What can hang from each mark:
vudo: voto
voto: fudug kilun nagunim sege subom vudo zugituz
zugituz: lise voto
sege: voto
gega: voto
nolov: lise
kilun: voto
fudug: voto
subom: voto

Every row comes from one small tree of marks. Brackets hold a mark, then the marks that hang from it, in alphabetical order. Every link used is in the known rows. Which tree was each row made from?
Known rows:
[voto nagunim sege]: [  4  13  -5  -3  23 -33  13 -19 -44  37   1 -26 -20  14  22  -3   1  -1
  -6   5  -5  -2   8 -15  25   3  32  39 -48  37  -1 -14 -31   5 -12 -21
  17 -29 -35  -8  42  -2  35 -54  21]
[nolov lise]: [  6   5  29  14  18 -22  20 -11 -32  16  15 -25  -8  -2  27  12 -25 -12
  -4   6 -10   3   7 -21  14   1  26  23 -57  14 -11 -12   8   8   5 -19
   9 -18 -40  -8  31  -1  19 -31  12]
[subom [voto fudug nagunim]]: [  1  12   3  -4  18 -35  13 -32 -32  33  10 -20 -12  15  38   8   4   6
  -1   8  -9  -5  20 -20  17   2  31  30 -54  32  11 -12 -41 -12 -25 -26
  11 -26 -41   3  33   3  26 -51  23]
[fudug [voto kilun nagunim sege subom]]: [ -8   2 -19   0  23 -48   3 -13 -50  42  16 -15 -29  27  23  -2  18  11
  -1  27 -11   6 -11  -1  30  29  43  40 -61  38  -6 -17 -42  -1 -30 -18
  20 -62 -23 -12  16  -5  34 -78  16]
[fudug [voto kilun vudo]]: [ -1   8  -3  15  12 -23  12 -10 -47  28  17   1 -26  12  14  -2   6  -5
   1  27 -18  18 -17 -25  19  16  43  38 -54  31  -5 -24 -16   4 -16 -13
  14 -53 -35 -18  22  -7  22 -58  13]
[sege voto]: [  6   5  19  22  30 -26   6 -11 -34  10  11 -10  -7  -4  20  23  -7 -19
   6   5 -15   5 -24  -5  27  -4  20  37 -43  24 -13  -7   3  17 -17 -23
   5 -26 -50 -10  32  -5  17 -39   1]
[subom [voto kilun sege vudo zugituz]]: [-22  -4 -29   3  17 -21  18 -34 -63  34  32 -23 -41  31  21 -15  28  16
   3  17   0  18   8 -19  24   2  58  54 -53  29   4   5 -37  -3 -17 -10
  17 -58 -39 -14  42 -11  21 -80  57]
[kilun [voto fudug subom vudo zugituz]]: [ -7 -11 -29  15  15 -32  33 -20 -20  32  27 -19 -22  24  18  -8  33  21
  18  26  -8  20  18 -47  32   7  32  27 -71  45   0 -14 -33   2 -23 -13
  13 -19  -2 -14  32 -11  29 -87  45]
[voto fudug sege subom vudo]: [ 16  -7 -27  10  29 -41  17 -23 -33  52  10 -23 -12  33  25   4  26  21
  -5  24  -3  13  13 -39  29   0  17  36 -58  62   6   0 -46  -9 -16 -30
  15 -22 -24   4  49  -1  35 -68  28]
[sege [voto kilun nagunim subom]]: [-14  -9  -8   3  26 -40  13 -11 -44  11  23  -9 -21  29  20   8  20  -4
  19  18 -10   6 -20   3  42  18  37  56 -56  43 -15 -10 -12  23 -32 -15
  16 -39 -32 -17  32 -11  17 -77  13]
[subom voto]: [  0  10  21  18  26 -24   4 -25 -40  24  20 -16  -8   3  31  12 -11 -12
   4   7 -11 -10  -7 -18  14  -8  29  23 -45   9   4 -14  -7  -4 -14 -25
  -3 -32 -52   4  19   2  23 -43  12]
[vudo [voto fudug nagunim]]: [  7  11  -8  -2  13 -30  28 -27 -27  26  -1 -30  -6  14  30  13   4  -3
   9  -1 -17   1  10 -37  22  -1  27  27 -58  39  16  -9 -33 -10  -7 -15
  14 -20 -39  -4  41 -10  31 -58  12]
[voto fudug zugituz]: [  5   0   3  21  26 -13  23 -23 -29  31  21 -23 -21   5  34  10  10   4
   1  14  -8   9   1 -39  24  -3  25  30 -61  27  -2  -2 -10  -1  -5 -24
  17 -35 -33  -8  44  -8  25 -46  36]
[vudo voto]: [ 10  12  13  18  15 -18  19 -23 -35  16  10 -21  -4   0  19  17 -16 -20
  13  -7 -19  -2 -17 -34  16 -14  24  19 -51  17   2 -10   1  -2   8 -16
   5 -21 -46  -6  32 -11  25 -54   1]
[subom [voto fudug nagunim sege]]: [  4  17 -13 -11  23 -42  11 -35 -38  46   6 -35 -14  19  37   2  13  16
 -15   7  -5  -2  28 -15  16   5  32  34 -53  37  16  -5 -61 -17 -27 -26
  14 -30 -44   2  38   4  34 -53  23]
[kilun voto]: [  1  13  18  18   7 -24  16 -11 -28  19  15 -17  -7  -1  12  -4  -8 -19
  10   5 -14   3  -2 -30  19   1  24  14 -48  12  -5 -26  -2   7 -11 -13
  -6  -8 -35 -16   9  -9  31 -44   9]
[vudo [voto kilun sege]]: [  2  10  -8  -2  17 -24  15 -26 -50  31  14 -35 -16  23  13   8   8  -8
   0  -2 -13  12 -14 -27  21  -1  37  32 -53  17   8   6 -17 -10   4  -7
   7 -30 -50 -14  34 -17  30 -60  15]
[fudug [voto kilun subom vudo zugituz]]: [-15 -12 -21  23  18 -26  17 -15 -43  28  32   0 -39  24  17  -6  26  14
  22  37 -12  18 -24 -23  32  19  50  41 -68  36 -13 -16 -17   6 -21 -11
  21 -76 -13 -19  25 -12  18 -90  32]
[subom [voto fudug kilun nagunim sege]]: [ -8   8 -17 -18  14 -37  14 -32 -47  47  17 -36 -23  30  34  -4  29  16
 -15  14  -2   7  25 -13  21  12  41  47 -54  38  15   6 -58 -16 -27 -19
  12 -34 -44  -5  34  -5  32 -60  38]
[kilun [voto nagunim sege subom]]: [ -4   5 -19  -1  17 -49  15 -16 -34  34  12 -24 -16  28  14 -17  15   9
   9  13  -6   0  14 -18  30  13  29  25 -58  37   0 -23 -37   7 -26 -12
   4 -16 -14 -15  13  -5  38 -78  23]
[sege [voto subom vudo zugituz]]: [-13 -20 -21  23  36 -31  17 -19 -39  16  22  -5 -25  17  19   7  23  10
  25  18  -8  16 -18 -12  42  -1  35  53 -57  47 -21  -9  -8  21 -25 -16
  16 -48 -23 -12  51  -9  11 -83  36]
[zugituz [voto fudug sege]]: [ 27  14   0  -1  25 -38   6 -32 -30  39   5 -26  -3  15  22   9   8  18
  -9  10  -6  10  22 -40  14   9  14  24 -58  21  10   2 -41 -10 -10 -23
  -5 -10 -37 -13  28  -6  34 -47  16]
[fudug [voto subom]]: [  7   3  14  30  30 -39   0 -13 -25  29  19   4 -10   2  29  13  -5  -4
   6  30 -20  -6 -27 -20  19  11  25  14 -61  24 -11 -25  -4   0 -21 -27
   9 -50 -27  -3   9   2  28 -59  -9]
[zugituz lise [voto kilun subom]]: [ -2  -3  16   0  16 -44   4  -9 -46   6  34  -6 -10  28   8 -14  12  11
  22  13  -5   5  16 -45  25  20  28  27 -75  10 -11  -3  -5   5   2   1
  -8 -22 -23 -12   7 -14  18 -80  20]
[voto sege subom vudo zugituz]: [ -8 -12 -34  17  31 -30  20 -25 -42  38  19 -17 -31  32  21 -10  20  21
   9  20   0   9   0 -26  37  -1  35  42 -56  47 -10  -5 -26   4 -13 -18
  17 -50 -14  -6  51  -6  27 -87  49]
[voto kilun vudo]: [ -4  -1  -1   9  10 -14  23 -18 -54  19  18  -9 -28  28  10  -7   9 -11
  10  17  -9  13  -6 -34  27   4  35  45 -47  33  -6 -12  -7  11  -5 -14
  11 -37 -36 -13  35 -11  23 -61  30]
[gega voto]: [  6   0  20  14  14 -17  23 -14 -37  15  14 -13 -10  -1  16  17 -19 -17
   6   3 -19  15 -23 -34  16   5  17  20 -55  11  -1 -28  -1   6  -3 -13
  -8 -13 -45 -15  23  -2  18 -37   2]

Write each row's tree:
[-16 -12 -29  -3  24 -40  20 -14 -49  11  20  -4 -27  41  12  -3  31   2
  25  20  -7  14 -10  -5  45  15  42  65 -54  60 -16 -16 -25  26 -30 -12
  22 -43 -24 -18  43  -9  15 -91  27]
[sege [voto kilun nagunim subom vudo]]
[ -7 -15   1   9  37 -43  16  -2 -20  16  28 -18 -11  12  30  14  26  24
   7  18 -14  13  13 -24  36   6  21  35 -79  36 -19  11 -14   5 -12  -9
  21 -30 -23   0  48 -11  16 -73  29]
[sege [voto fudug subom [zugituz lise]]]
[ -1   1  -6  -6  22 -32  19 -11 -41  18  15 -23 -20  20  29  12  25  -1
   1  14 -14  16   0  -8  32  15  32  58 -56  44   0  -1 -30  11 -28 -16
  22 -28 -45 -21  42 -11  21 -51  22]
[sege [voto fudug kilun nagunim]]
[ 14  -8  -9  18  26 -32  25 -18 -23  37  15 -10 -14  25  27   4  18   8
   4  21  -7   9   5 -44  29  -1  19  33 -60  56   2  -9 -23  -2 -15 -29
  16 -22 -20   3  40  -1  29 -63  24]
[voto fudug subom vudo]
[-10 -16  -3  27  41 -29   8 -17 -32  11  28  -9 -19   7  26  16  16   4
  21  16 -10   6 -25  -7  39  -2  28  41 -57  31 -24  -2   7  18 -20 -21
  10 -44 -31 -11  37 -10  14 -70  20]
[sege [voto subom zugituz]]
[  0  14  -9   6  15 -34  16 -15 -42  26  -1   2 -22   9  19  -7  -5   2
   6  21 -17   5   2 -17  22  14  35  36 -53  46  -2 -40 -40   6 -25 -19
  22 -50 -25 -13  33   0  30 -66  11]
[fudug [voto nagunim vudo]]
[ -7 -16 -15  15  26 -34  14 -11 -46  13  25  -5 -21  34  10   6  25  -3
  20  21 -10  17 -23 -13  42   9  33  60 -52  46 -15  -6  -7  19 -24 -18
  13 -39 -30 -16  35 -11  11 -76  20]
[sege [voto kilun subom vudo]]
[ -8   5 -16   1  18 -30  11 -31 -61  39  21 -25 -26  33  17 -13  18   8
  -7  14  -3  13   5 -18  21   1  45  48 -45  28   7   3 -39  -7 -18 -16
   8 -40 -44  -5  36  -4  25 -68  37]
[subom [voto kilun sege vudo]]
[ -9   3  -4  13  29 -26   7 -37 -48  36  24 -32 -25   8  32   0   5  11
  -3   9  -3   0   4 -13  19  -4  41  32 -51  12  -4   1 -24  -6 -15 -17
   5 -48 -45  -6  37  -4  24 -57  37]
[subom [voto sege zugituz]]
[ -9 -11 -16  -4  25 -42  19 -12 -33  19  22 -17 -18  30  30  16  31   6
  13  21 -12  15  -7  -9  40  19  30  57 -63  53  -7   0 -27  11 -34 -19
  19 -32 -29 -11  37 -10  21 -70  20]
[sege [voto fudug kilun nagunim subom]]
[  7   6   2   4  11 -20  25 -26 -32  27  16 -31 -12  22  23  17  12 -10
   8   2 -16  11  -5 -43  19   2  31  26 -59  24  11   4 -12 -13   1 -13
   8 -20 -46  -9  32 -19  28 -51  11]
[vudo [voto fudug kilun]]
[-17 -21 -24   1  22 -24  22 -18 -49  27  35 -29 -31  27  16   3  20  13
  11  16  -8  31 -24 -28  33  22  38  44 -68  18 -11  -6 -14   3  -8  -4
   6 -42 -27 -25  28 -15  19 -75  41]
[gega [voto kilun sege subom zugituz]]
[ -6  -7 -24  12  31 -34  14 -32 -35  33  21 -29 -17  19  23  11  13   8
  15   4  -9   2 -14 -31  30  -3  34  27 -62  24  -4   4 -16  -9  -1  -8
  10 -40 -23  -4  42 -13  28 -84  27]
[vudo [voto sege subom zugituz]]
[ -1 -16 -20   7  28 -34  19 -12 -37  25  26 -15 -19  35  23   8  40   8
  10  28 -12  25  -8 -20  39  10  29  56 -59  58  -3   4 -25   5 -28 -21
  16 -30 -30  -9  41 -10  16 -74  21]
[sege [voto fudug kilun subom vudo]]
[-21 -11 -34  -3  22 -33  19 -21 -52  31  30 -21 -42  40  24 -13  32  15
  14  21   2   3  -2 -12  40  17  48  51 -64  39 -12   0 -28   9 -17 -12
  24 -60 -14 -17  42 -12  28 -93  55]
[voto kilun nagunim sege subom zugituz]
[ -4 -13 -22  -2  13 -37  32 -18 -44  17  10  -4 -18  31  12  -5   7   5
  22  12 -15  16 -10 -34  33  13  31  43 -60  49  -2 -44 -29  12 -18 -14
   6 -21 -16 -13  35  -1  19 -86  23]
[gega [voto nagunim subom vudo]]
[ -5  -5 -34  21  32 -41  10 -20 -43  43  19  -7 -29  20  24  -6  20  26
   3  30 -10  16 -10 -20  31   9  39  35 -63  43 -12 -13 -42  -1 -22 -18
  24 -66 -14 -10  39  -4  29 -84  31]
[fudug [voto sege subom vudo zugituz]]
[ -4 -14   5  10  14 -21  20  -9 -43  12  34 -13 -19  22  17   8   7 -11
  15  16 -16  22 -35 -30  27  19  27  33 -63  16  -5 -18   5   9  -6  -9
  -6 -25 -34 -18  13 -10  15 -63  14]
[gega [voto kilun subom]]
[  3  20  -8   4  23 -42   4 -15 -40  44  -2 -13 -19   7  23   4  -4   5
 -15  14 -16   4  -1  -5  17  16  34  28 -54  36  -3 -26 -46  -1 -23 -22
  20 -51 -35 -10  29   1  36 -57   6]
[fudug [voto nagunim sege]]
[ -8   2  -5  11  20 -41   8 -10 -42  26  24  -2 -27  22  25   0  13   0
  13  31 -14   4 -21 -11  28  27  42  36 -65  34 -10 -27 -18   8 -30 -15
  20 -63 -21 -10   7  -4  27 -78   8]
[fudug [voto kilun nagunim subom]]
[ -7   1 -21 -12   8 -29  25 -32 -49  34  19 -20 -26  39  26 -11  29  13
   3  19  -6  13  22 -25  23  10  47  50 -55  48  13 -11 -54  -6 -29 -18
  19 -35 -36  -5  37  -6  21 -72  43]
[subom [voto fudug kilun nagunim vudo]]
[  0  -2 -24  12  17 -45  17 -15 -34  39  15 -19 -14  31   6 -16  18  12
   8  16  -5   9  14 -31  31   2  28  29 -56  41  -1 -23 -37   4 -19 -13
   0 -12 -11 -11  24  -6  35 -79  26]
[kilun [voto sege subom vudo]]
[-19   8 -19 -21  14 -36  24 -18 -47  23   8 -38 -21  17  16  -8   5  20
   6 -11  -8   2  34 -27  29   0  43  33 -69  27  -3   2 -37  -2  11  11
  21 -38 -27 -12  58 -18  29 -87  41]
[vudo [voto nagunim sege [zugituz lise]]]
[-12  -3 -14  -1  13 -36  22 -26 -42  13  24 -18 -21  35  15   1  12 -10
  28   6 -13  -5 -14 -23  32   9  43  39 -60  36   1 -10 -13   4 -12  -5
  11 -37 -25 -10  23 -16  27 -89  15]
[vudo [voto kilun nagunim subom]]
[  6  -8 -25   5  21 -40  28 -22 -29  35   8 -10 -18  35  29  -6  23  13
  12  25  -5   3  17 -37  34   4  27  41 -62  69   5 -23 -45   2 -25 -26
  23 -27 -13   0  49   1  31 -78  37]
[voto fudug nagunim subom vudo]
[ -3  -4 -27 -21   0 -22  43 -18 -47  22  12 -23 -25  35  14  -5  20   7
   6  13 -13  37   8 -44  28  27  34  53 -62  49  12 -24 -47   2 -16  -7
  14 -17 -28 -25  42 -12  18 -66  37]
[gega [voto fudug kilun nagunim vudo]]
[-22 -23 -26  17  30 -25  20 -15 -45  11  37  -4 -36  33  10   0  36   9
  27  26  -8  20 -18 -11  45   5  43  61 -58  44 -21  -2  -9  22 -23 -10
  20 -54 -23 -20  45 -16   8 -89  41]
[sege [voto kilun subom vudo zugituz]]
[-17 -19 -23  18  22 -14  25 -20 -49  19  38  -6 -41  34  16 -12  29   6
  28  29  -3  14 -10 -33  37   9  47  51 -63  42 -12  -7  -4  13 -13 -12
  20 -58 -15 -17  37 -16  17 -90  52]
[voto kilun subom vudo zugituz]
[  2 -14   0  12  33 -37  12 -11 -28  24  29 -20 -13  22  28  21  31  -1
   7  23 -12  19 -20 -15  35  12  26  43 -61  41  -8   8 -11   5 -24 -22
  14 -29 -37 -10  29 -10  19 -55  10]
[sege [voto fudug kilun subom]]
[ -4 -11 -30  -4  15 -34  32 -23 -39  31  19 -12 -26  44  21 -12  36  13
  15  28  -5  15  13 -34  36  17  39  52 -65  65   5 -10 -40   1 -25 -21
  26 -36 -13  -7  41  -6  27 -84  41]
[voto fudug kilun nagunim subom vudo]
[ 18  15  23  -3  20 -41  10 -13 -29  22  10 -16   2   7  19   2   0  16
   1   4  -8   4  39 -57  13   6  14  17 -73  13   4  -3 -24  -5   4  -9
  -3   0 -31  -7  25  -8  26 -51  17]
[zugituz lise [voto fudug]]
[ -5   2 -15   2  21 -33  20 -16 -45  12   2 -11 -18  14  18   5   6  -5
  13   6 -13   9   2  -4  35   0  33  56 -42  54 -10 -23 -31  23 -24 -18
  15 -31 -33 -15  52  -6  19 -64  19]
[sege [voto nagunim vudo]]
[ -8   8  -8  -8   3 -24  26 -24 -50  14  13 -22 -23  23  15   2   1 -16
  19   0 -14   2  -8 -26  25   5  45  39 -52  26   3 -14 -15   7  -5  -4
  13 -35 -40 -16  30 -18  26 -72  18]
[vudo [voto kilun nagunim]]
[  7   7 -10  10   8 -26  30 -16 -24  33  13 -21  -8  15  14  -7  13   2
   5  13 -14  19  26 -49  22   3  21  23 -53  40  11 -20 -35   0 -15 -15
   4  -1 -23 -14  29  -7  30 -52  24]
[kilun [voto fudug vudo]]
[  1  -5 -26 -10  23 -42  18 -20 -40  45  16 -27 -24  44  29  -5  37  16
  -4  23  -1   8  13 -26  35  20  32  47 -64  52   8   0 -47  -6 -19 -22
  24 -36 -24  -8  38  -6  35 -76  37]
[voto fudug kilun nagunim sege subom]
[  1 -12 -31   2  29 -47  23 -16 -31  24   8  -8 -13  28  24  10  29  13
  12  18 -14  11   8 -16  40   6  26  55 -59  72  -1 -10 -49  12 -39 -24
  22 -27 -22  -6  52  -3  23 -81  23]
[sege [voto fudug nagunim subom vudo]]
[-20  -4 -31   0  19 -43  17 -23 -36  33  21 -26 -29  26  18 -19  25  16
  14  11  -3   5  14 -20  36  15  42  32 -63  36  -9 -18 -38  10 -21  -5
  11 -30  -5 -22  26 -11  34 -89  43]
[kilun [voto nagunim sege subom zugituz]]
[ -9  -8 -26   5  27 -38  21 -13 -45  33  22 -21 -28  28  16 -19  23  35
   6  16  -1   8  27 -37  36  -3  35  39 -72  43 -15   3 -30   4   4  -5
  20 -44 -10  -2  53 -10  28 -95  50]
[voto sege subom vudo [zugituz lise]]
[ 11  -9   5  19  38 -42  10 -15 -19  27  16 -13  -4  10  32  25  18   2
   3  18 -15  10 -12 -15  33   4  14  34 -60  41  -9   4 -13   5 -26 -30
   7 -19 -38   1  33  -2  23 -54   2]
[sege [voto fudug subom]]
[  2   1 -23   0  20 -49  17 -31 -43  16   8   3 -15  37  10 -18  10  13
  32  19  -4  -3  18 -39  29  16  33  40 -62  46  -1 -29 -41  15 -23 -15
   0 -28 -10 -13  28  -4  23 -95  29]
[zugituz [voto nagunim subom vudo]]
[ -8   5  10   4  12 -22  22 -14 -38  10  19 -25 -14   2  16   2  -5   2
  16 -10 -16   0  12 -44  24  -8  34  20 -68  11  -8   0  -1  -2  19   8
  12 -32 -32  -8  43 -20  21 -71  26]
[vudo [voto [zugituz lise]]]
[ 11   5 -16 -17  12 -35  28 -23 -36  37   1 -33 -10  21  27  11   7  12
 -15   4 -13  26  11 -29  20  16  19  34 -60  38  13 -16 -53  -5 -12 -16
  10  -7 -37 -13  43   0  31 -50  21]
[gega [voto fudug nagunim sege]]
[-14  -1 -27 -12  10 -18  34 -31 -39  22  19 -34 -31  28  26   8  23   2
  18   6 -12  15   9 -37  28   9  48  41 -65  33   8   1 -32  -6 -10  -1
  27 -44 -29 -20  47 -24  25 -78  43]
[vudo [voto fudug kilun nagunim zugituz]]
[  4  11  24  -5  10 -34   8 -11 -51   5  27 -10 -11  18   1 -13   1   4
  15   6  -6   8  19 -42  18  14  29  30 -67   3  -4  -5  -4   7   7   3
  -8 -21 -32 -16  13 -17  18 -64  20]
[zugituz lise [voto kilun]]
[-14   8 -32 -16  14 -34  15 -34 -66  36  16 -20 -32  41  20 -19  24  13
   1  14   1   8  20  -9  28   9  51  58 -45  43   7  -9 -59  -3 -27 -11
  15 -47 -39 -12  40  -5  26 -79  43]
[subom [voto kilun nagunim sege vudo]]
[-12  13 -18   3  24 -34   9 -21 -44  39   5 -19 -33   5  28   3   3  16
  -6  14 -10   6   1  -4  24  17  43  33 -58  31  -8 -19 -44   4 -24 -14
  26 -69 -25 -19  40  -5  32 -64  25]
[fudug [voto nagunim sege zugituz]]
[ 12  -3  -5  15  24 -41  10 -31 -40  18  17   4 -10  29  10  -8   4   8
  25  18  -5   2   6 -47  27   6  26  31 -59  33  -4 -21 -24   7 -13 -21
  -9 -22 -19 -11  23  -5  25 -84  20]
[zugituz [voto subom vudo]]
[ -9   4 -14   0  11 -24  32 -22 -21  29  16 -28 -25  12  23  -7  19   5
  14  11  -8  14  27 -33  25  13  35  29 -65  34   4 -22 -36   4 -21 -11
  12 -20 -14 -24  29 -12  32 -61  45]
[kilun [voto fudug nagunim zugituz]]
[ -9  -8 -18  30  29 -31  12 -16 -35  29  23   5 -28  14  23   0  11  14
  19  34 -14  10 -20 -28  30   6  40  31 -65  40 -16 -25 -17   5 -22 -19
  21 -66 -13 -10  29  -4  21 -83  24]
[fudug [voto subom vudo zugituz]]
[-13   0 -26   9  32 -44   5 -20 -41  42  13 -13 -33  13  30   0  14  25
   2  23  -9   2  -3  -4  31  19  44  34 -67  40 -13 -20 -41   2 -29 -17
  25 -70 -11 -13  30  -3  32 -86  21]
[fudug [voto nagunim sege subom zugituz]]
[-10  12 -29  -8  13 -39  13 -16 -61  41   5 -13 -33  30  13 -13  18  12
  -5  22 -10  20   5 -10  27  23  50  50 -51  46   1 -22 -57   4 -26 -10
  26 -59 -29 -18  36  -7  31 -73  26]
[fudug [voto kilun nagunim sege vudo]]
